Each row was made from one path, in order. Every step used is in the known rows, and no mark comes twice. Write each row's path.
Known rows
dube/nokubo/bina: [-1.17  1.25  2.68 -1.56  0.02 -1.84 -0.07  1.40 -1.68 -0.52  0.00 -0.90
  1.11  0.48  1.60 -0.95 -0.69 -1.12  1.15  1.77  0.45 -0.18  1.56  4.57
  0.22]
dibose/nomo/nokubo/ligu/rivinug/gata: [-2.42  2.59  1.18 -3.27 -3.35 -1.30 -2.31  0.82 -1.73 -1.43  0.91 -3.26
  4.51  1.36 -2.47  0.74  2.08  0.92 -0.11  1.87 -4.53 -0.39  0.99 -0.93
 -3.43]
gata/rivinug/nomo: [-1.49  1.48  0.66 -2.72 -2.13 -0.08 -0.14 -0.45 -3.68  0.81 -0.33 -3.58
  1.91 -0.85  0.31  1.93 -0.01  1.43  0.97  1.97 -0.26  2.16 -1.15  0.14
  0.12]
bina/nokubo: [-0.03  1.46  3.08 -0.05 -2.76 -1.84  0.48  0.00 -1.91  0.14 -0.04 -0.13
  2.50  0.52  1.52  1.46  1.76 -0.66 -0.56  2.61  1.28  0.77 -1.12  2.53
 -2.35]
rivinug/bina/nokubo/gata: [-2.71  2.64  1.62 -2.40 -2.83 -1.80  0.10 -1.30 -2.43  0.88  0.67 -2.52
  2.14  1.33  1.36  0.83  3.03  0.36 -2.71  2.76  1.80  0.88  1.70  5.83
 -1.09]
gata/rivinug/ligu: [-1.62  1.99  0.30 -4.15 -0.80 -1.50  0.37  0.33 -3.58  1.91 -0.26  1.09
  2.81 -1.95 -1.10  2.15  1.22  0.04  0.92  2.16 -1.20  1.55 -0.84  0.69
 -0.07]
nomo/nokubo: [-0.90  1.69  1.61 -0.53 -3.66 -2.51  1.25  0.66 -1.33  0.29  0.85 -0.48
  1.43  0.86  0.71  1.95  1.29  1.12 -0.48  0.00 -1.42 -0.03  0.80  1.67
 -1.35]
rivinug/ligu: [-0.89  0.46  1.03 -0.46 -0.12 -2.12  0.01  0.02 -3.29  1.90  0.16  1.25
  2.22 -0.45 -0.76  1.44  1.50 -0.44  1.11  1.86 -0.95 -0.58 -1.21  1.35
 -0.69]
gata/rivinug/nomo/nokubo/dube: [-4.18  1.97  0.79 -3.09 -4.29 -1.18  1.49 -0.34 -1.95 -0.47  0.19 -3.38
  1.27  1.01  1.58  4.03  1.23  1.62 -0.75  0.32 -2.47  1.71 -0.84  0.47
  2.06]
ligu/rivinug: [-0.04  2.27  1.53 -1.82 -0.78 -1.88 -1.33  1.84 -3.51  0.40  0.52 -1.28
  3.24 -0.20  0.29  1.68  0.37 -0.73  1.52  1.12  0.97 -0.52  1.00  2.10
 -1.30]
nokubo/bina: [-1.21  0.70  1.46 -0.85 -1.62 -2.01 -0.06  1.18 -2.98  0.10 -0.66 -0.54
  1.25  1.40  1.22 -0.75  1.09 -0.49  1.51  1.39 -0.17 -0.18  2.76  4.25
  0.52]
bina/rivinug/nomo/nokubo: [-1.45  0.87  1.57 -2.24 -2.69 -0.94  0.39 -1.00 -2.02  0.55  0.65 -2.72
  1.82  2.05  0.38  2.05 -0.50  1.38 -1.38  1.01 -0.22  1.11 -0.21 -0.71
 -0.25]
dibose/nomo/rivinug/ligu: [-1.93  0.14  0.54 -2.25  0.88 -1.86 -0.68 -1.09 -3.57  1.52 -0.41 -0.47
  2.19 -0.41 -1.77  1.30  2.10 -0.77  0.29  3.25 -3.78  1.63 -0.69 -0.94
 -1.62]
dibose/nomo/nokubo/gata/rivinug/bina: [-4.09  3.40 -0.54 -5.32 -3.56 -1.92  1.16 -1.72 -1.52  0.40  0.73 -4.29
  1.86  1.38  0.10  1.76  1.46  0.78 -2.96  1.36 -3.26  2.97  3.95  2.02
 -1.33]
dibose/nomo: [-0.53  0.35  1.57  1.04 -0.97 -1.76  0.10 -0.70 -2.12  0.05 -0.05 -1.77
  1.85  1.60  1.16  0.68  0.57 -2.22  1.09  2.05 -2.05  0.76  0.09 -0.13
 -3.20]
nokubo/gata/rivinug: [-3.09  2.36  0.27 -4.02 -1.95 -1.67  0.47 -0.38 -3.14  0.64  1.26 -0.42
  2.69 -0.30  0.85  1.85  1.72  1.34 -0.59  1.93  0.36  2.80  2.02  4.18
  0.01]
nomo/nokubo/gata: [-2.93  1.49  1.22 -1.12 -3.11 -2.74  0.91 -0.47 -1.51 -0.01  2.13 -0.31
  2.00  1.72  0.94  1.76  2.13  2.10 -2.09  0.24 -0.90  0.41  2.07  4.60
 -0.61]
gata/rivinug: [-1.13  2.71  0.60 -3.60 -2.56 -1.37  0.63  0.74 -2.87  0.85 -0.02 -0.55
  2.01 -1.14  0.77  2.07  0.73  0.15  1.12  1.61 -0.09  2.37  0.75  1.30
 -0.71]
rivinug/bina: [-1.02  2.54  0.27 -1.93 -2.45 -1.59  0.31  0.23 -2.93  1.66 -0.10 -2.81
  0.61  0.08  0.68  0.95  1.38 -0.23  0.62  1.08  0.10  0.12  1.84  2.31
 -0.84]
gata/rivinug/nomo/nokubo/ligu: [-2.30  2.24  0.74 -3.62 -5.96 -1.05  0.42  0.96 -1.82 -0.36 -0.19 -3.10
  1.02 -0.53 -1.93  1.26  0.50  2.72 -0.43  1.72 -3.37  1.14 -1.39  0.49
 -1.17]
ligu/rivinug/bina/nokubo/nomo: [-0.32  5.65  1.87 -3.10 -1.23 -1.77 -1.78  1.04 -2.53  0.00  0.11 -3.82
  3.05  0.73  0.87  1.87  0.67 -1.06 -0.90  3.01  4.02 -0.77  0.25  3.60
  0.41]
gata/rivinug/bina/nokubo: [-1.17  4.30  1.22 -5.31 -4.24 -0.98  0.79 -0.02 -2.34  1.26 -1.09 -2.92
  2.00 -1.24  0.65  1.99  1.74 -0.11 -1.37  2.87  1.11  2.65  0.88  2.16
 -1.19]
ligu/rivinug/bina/nokubo: [-0.05  3.78  2.05 -3.62 -2.54 -1.58 -1.35  1.28 -3.01  0.70 -0.52 -3.38
  3.25 -0.11  0.26  1.54  1.37 -1.22 -0.67  2.26  1.92 -0.34  1.24  3.03
 -1.80]

Which path is each row?
[-0.88  4.12  1.63 -4.81 -1.66 -1.78 -1.73  2.79 -2.00  0.11  0.51 -3.49
  1.49 -1.45 -1.61 -0.39 -0.78 -1.35  1.02  2.49 -0.31 -1.58  0.72  3.62
 -2.78] -> dube/nokubo/ligu/rivinug/bina
[-1.67  3.31  0.72 -2.33 -0.56 -1.95 -0.67  0.22 -2.92  0.14  0.66 -1.22
  0.63 -0.09  0.80  2.10  1.52  1.48  0.39  2.20  1.48  1.52 -0.17  2.37
  1.68] -> nokubo/nomo/rivinug
[-3.60  4.06  0.50 -6.57 -0.83 -1.12  0.40 -0.54 -2.15  0.80  1.46 -3.19
  1.52 -1.20  0.75  1.19  0.22  0.74 -1.36  2.28  0.90  2.48  2.47  4.84
 -0.15] -> dube/nokubo/gata/rivinug/bina
[-2.12  3.16  2.21 -4.45 -0.86 -0.54 -2.98  1.90 -2.45 -0.94  1.35 -2.27
  4.15 -1.22 -1.69  0.39  0.83  1.07  1.53  2.63 -0.32 -0.71 -0.63  1.82
 -2.20] -> dube/nokubo/ligu/rivinug/gata
[ 0.01  2.70  3.08 -2.35 -3.86 -2.29 -1.57  2.65 -2.24 -0.89 -0.11 -0.58
  3.43 -0.32 -1.23  0.56  1.46 -1.22  0.04  3.57  0.50 -0.72 -1.12  3.66
 -3.66] -> bina/nokubo/ligu/rivinug
[-3.41  1.71  1.62 -3.89  0.14 -0.18 -0.29 -1.44 -2.68 -0.14  1.59 -3.76
  2.28 -0.67  0.90  1.39 -0.95  2.01 -0.82  2.63  0.73  2.66 -0.97  3.35
  0.18] -> dube/nokubo/gata/rivinug/nomo
[-3.58  4.38  1.22 -5.29 -4.64 -1.60  1.51  0.18 -1.88  0.47 -0.77 -2.64
  1.51  0.26  2.24  3.39  2.93 -1.43 -1.30  2.40  0.56  2.53  0.59  2.76
  0.86] -> gata/rivinug/bina/nokubo/dube
[-3.12  1.58  0.94 -5.24 -0.73 -0.33 -1.42 -0.61 -3.57  0.43 -0.37 -1.00
  3.57  2.02  0.81 -0.32  1.96  1.12  0.62  2.00  1.12  1.63  3.73  1.72
  2.01] -> nokubo/bina/rivinug/gata
[-0.58  2.37  1.36 -2.35 -2.87 -2.20 -1.66  2.96 -2.99 -0.37  0.34 -0.51
  2.64 -0.48 -1.55  0.26  0.73 -0.82  1.74  2.08 -0.80 -1.32  0.30  2.98
 -2.64] -> nokubo/ligu/rivinug
[-2.02  3.11  1.71 -3.52  2.97 -1.88 -1.08  0.22 -2.35  0.75  1.07  0.10
  1.31 -1.62 -0.84  2.05  0.08  0.86 -0.20  3.33  0.97  0.59 -2.68  2.09
  1.77] -> dube/nokubo/nomo/rivinug/ligu
[-3.11  1.23  0.42 -3.52 -0.52 -0.08 -1.75 -2.02 -3.52  0.42  0.12 -3.35
  2.87  0.39 -0.34  1.57  3.41  1.79  0.16  2.68 -2.67  3.11  1.11 -1.77
 -1.13] -> dibose/nomo/rivinug/gata
[-1.70  3.92 -0.44 -5.43 -3.14 -1.01  0.71  0.33 -3.07  1.74 -0.51 -3.03
  1.05 -1.38  0.27  1.71  1.07  0.18  0.48  1.60 -0.14  2.07  2.23  1.54
 -0.14] -> gata/rivinug/bina
[-1.70  1.07  0.51 -3.22  0.14 -2.11 -0.58  0.12 -4.03  2.06 -0.30  0.92
  1.76 -1.71 -1.66  1.91  2.57  1.26  0.33  2.42 -1.60  1.02 -0.71  1.26
  0.35] -> nomo/rivinug/ligu
[-1.13  0.80  0.99 -3.30  0.42 -1.78 -0.02 -0.28 -3.25  2.20  0.21  1.95
  3.00  0.23 -0.73  1.58  0.55 -1.36  0.39  2.58  0.32  0.66 -0.52  0.16
 -0.58] -> bina/rivinug/ligu
[-3.15  2.15  1.60 -4.53 -1.12 -1.85  0.31 -1.02 -3.16  1.15  0.56  1.33
  4.33 -0.93 -0.46  2.16  2.93  0.94 -2.42  3.87  0.52  2.51 -0.90  4.22
 -0.47] -> bina/nokubo/gata/rivinug/ligu
[-0.84  4.64  1.92 -1.46 -2.20 -1.66 -0.21 -0.38 -1.76  0.31  0.04 -3.06
  1.13  1.10  1.68  1.44  1.43 -0.63 -1.48  2.99  3.32  0.12 -0.63  3.53
  0.27] -> rivinug/bina/nokubo/nomo
[-3.16  2.00  0.45 -4.40 -1.33 -0.19 -1.56 -0.88 -3.87  1.00  0.24 -1.93
  2.55 -1.01 -0.33  2.09  3.98  3.77  0.55  1.87 -0.59  2.51  1.19  0.36
  0.70] -> nomo/rivinug/gata
[-0.77  0.11  1.40 -1.79 -1.13 -0.33 -0.47 -1.25 -3.36  0.89  0.13 -2.61
  1.95  1.47  0.76  1.15 -0.63 -0.11  0.49  2.28  1.25  1.23 -0.72 -0.35
 -0.23] -> bina/rivinug/nomo
[-3.42  2.06  1.03 -5.55 -2.66 -0.91 -0.64 -0.46 -2.16 -0.03  0.01 -1.06
  3.29  2.66  0.46  0.48  2.07  2.36 -1.02  0.88 -0.38  1.45  4.40  1.26
  2.01] -> nomo/nokubo/bina/rivinug/gata
[-2.91  3.05  1.91 -1.99 -3.82 -2.17  1.07 -0.15 -1.70  0.34 -0.27 -2.40
  0.95  1.62  2.70  2.48  3.34 -2.01 -1.15  1.95  0.61  0.39  0.21  3.63
  0.08] -> rivinug/bina/nokubo/dube
[-0.51  3.40  0.46 -3.60 -1.57 -1.63 -1.37  1.41 -3.79  1.23 -0.06 -3.67
  2.23 -0.31 -0.11  1.29  0.52 -0.69  0.96  1.13  0.83 -0.82  2.50  2.44
 -0.87] -> ligu/rivinug/bina
[-0.59  1.43  1.71 -1.33 -2.19 -1.30 -1.32  0.74 -2.95 -0.04  0.65 -4.29
  2.98  0.88 -0.42  2.24 -0.18  1.69 -0.03  0.33 -0.82 -1.10 -0.49  0.62
 -0.47] -> ligu/rivinug/nomo/nokubo
[-1.75  0.59  1.06 -4.08  0.59 -1.94 -0.56  0.26 -3.67  1.58 -0.94  1.94
  2.66  1.36 -0.50 -0.35  0.60 -1.44  0.42  2.70  0.02  0.23  1.95  2.57
  1.48] -> nokubo/bina/rivinug/ligu
[-0.84  2.88  1.73 -2.59 -4.53 -3.07 -0.79  3.18 -1.57 -0.72  0.63 -0.81
  2.39  0.09 -1.95  1.09  0.76  0.52  0.03  1.07 -2.42 -1.55  0.77  2.64
 -2.61] -> nomo/nokubo/ligu/rivinug
[-1.39  1.12  1.47 -3.55 -1.30 -1.75 -0.01  0.67 -2.87  0.53 -0.63  0.29
  1.91  2.19  1.35 -0.58  0.16 -1.38  0.70  2.10  1.19  1.04  3.51  3.12
  0.81] -> nokubo/bina/rivinug
[-2.60  1.26  1.36 -2.04 -1.63 -1.47 -1.58 -0.23 -3.25 -0.45  1.82 -4.15
  3.53  1.69 -0.24  1.85  0.64  2.84 -1.62  0.55 -0.37 -0.76  0.86  3.65
  0.23] -> ligu/rivinug/nomo/nokubo/gata
[-3.41  1.20  0.18 -3.22 -1.59 -0.27 -0.37 -1.68 -3.96  0.35  0.91 -3.34
  2.41  0.12  0.50  1.57  0.90  2.38 -0.52  2.22  0.26  2.48 -0.06  3.19
  0.83] -> nokubo/gata/rivinug/nomo
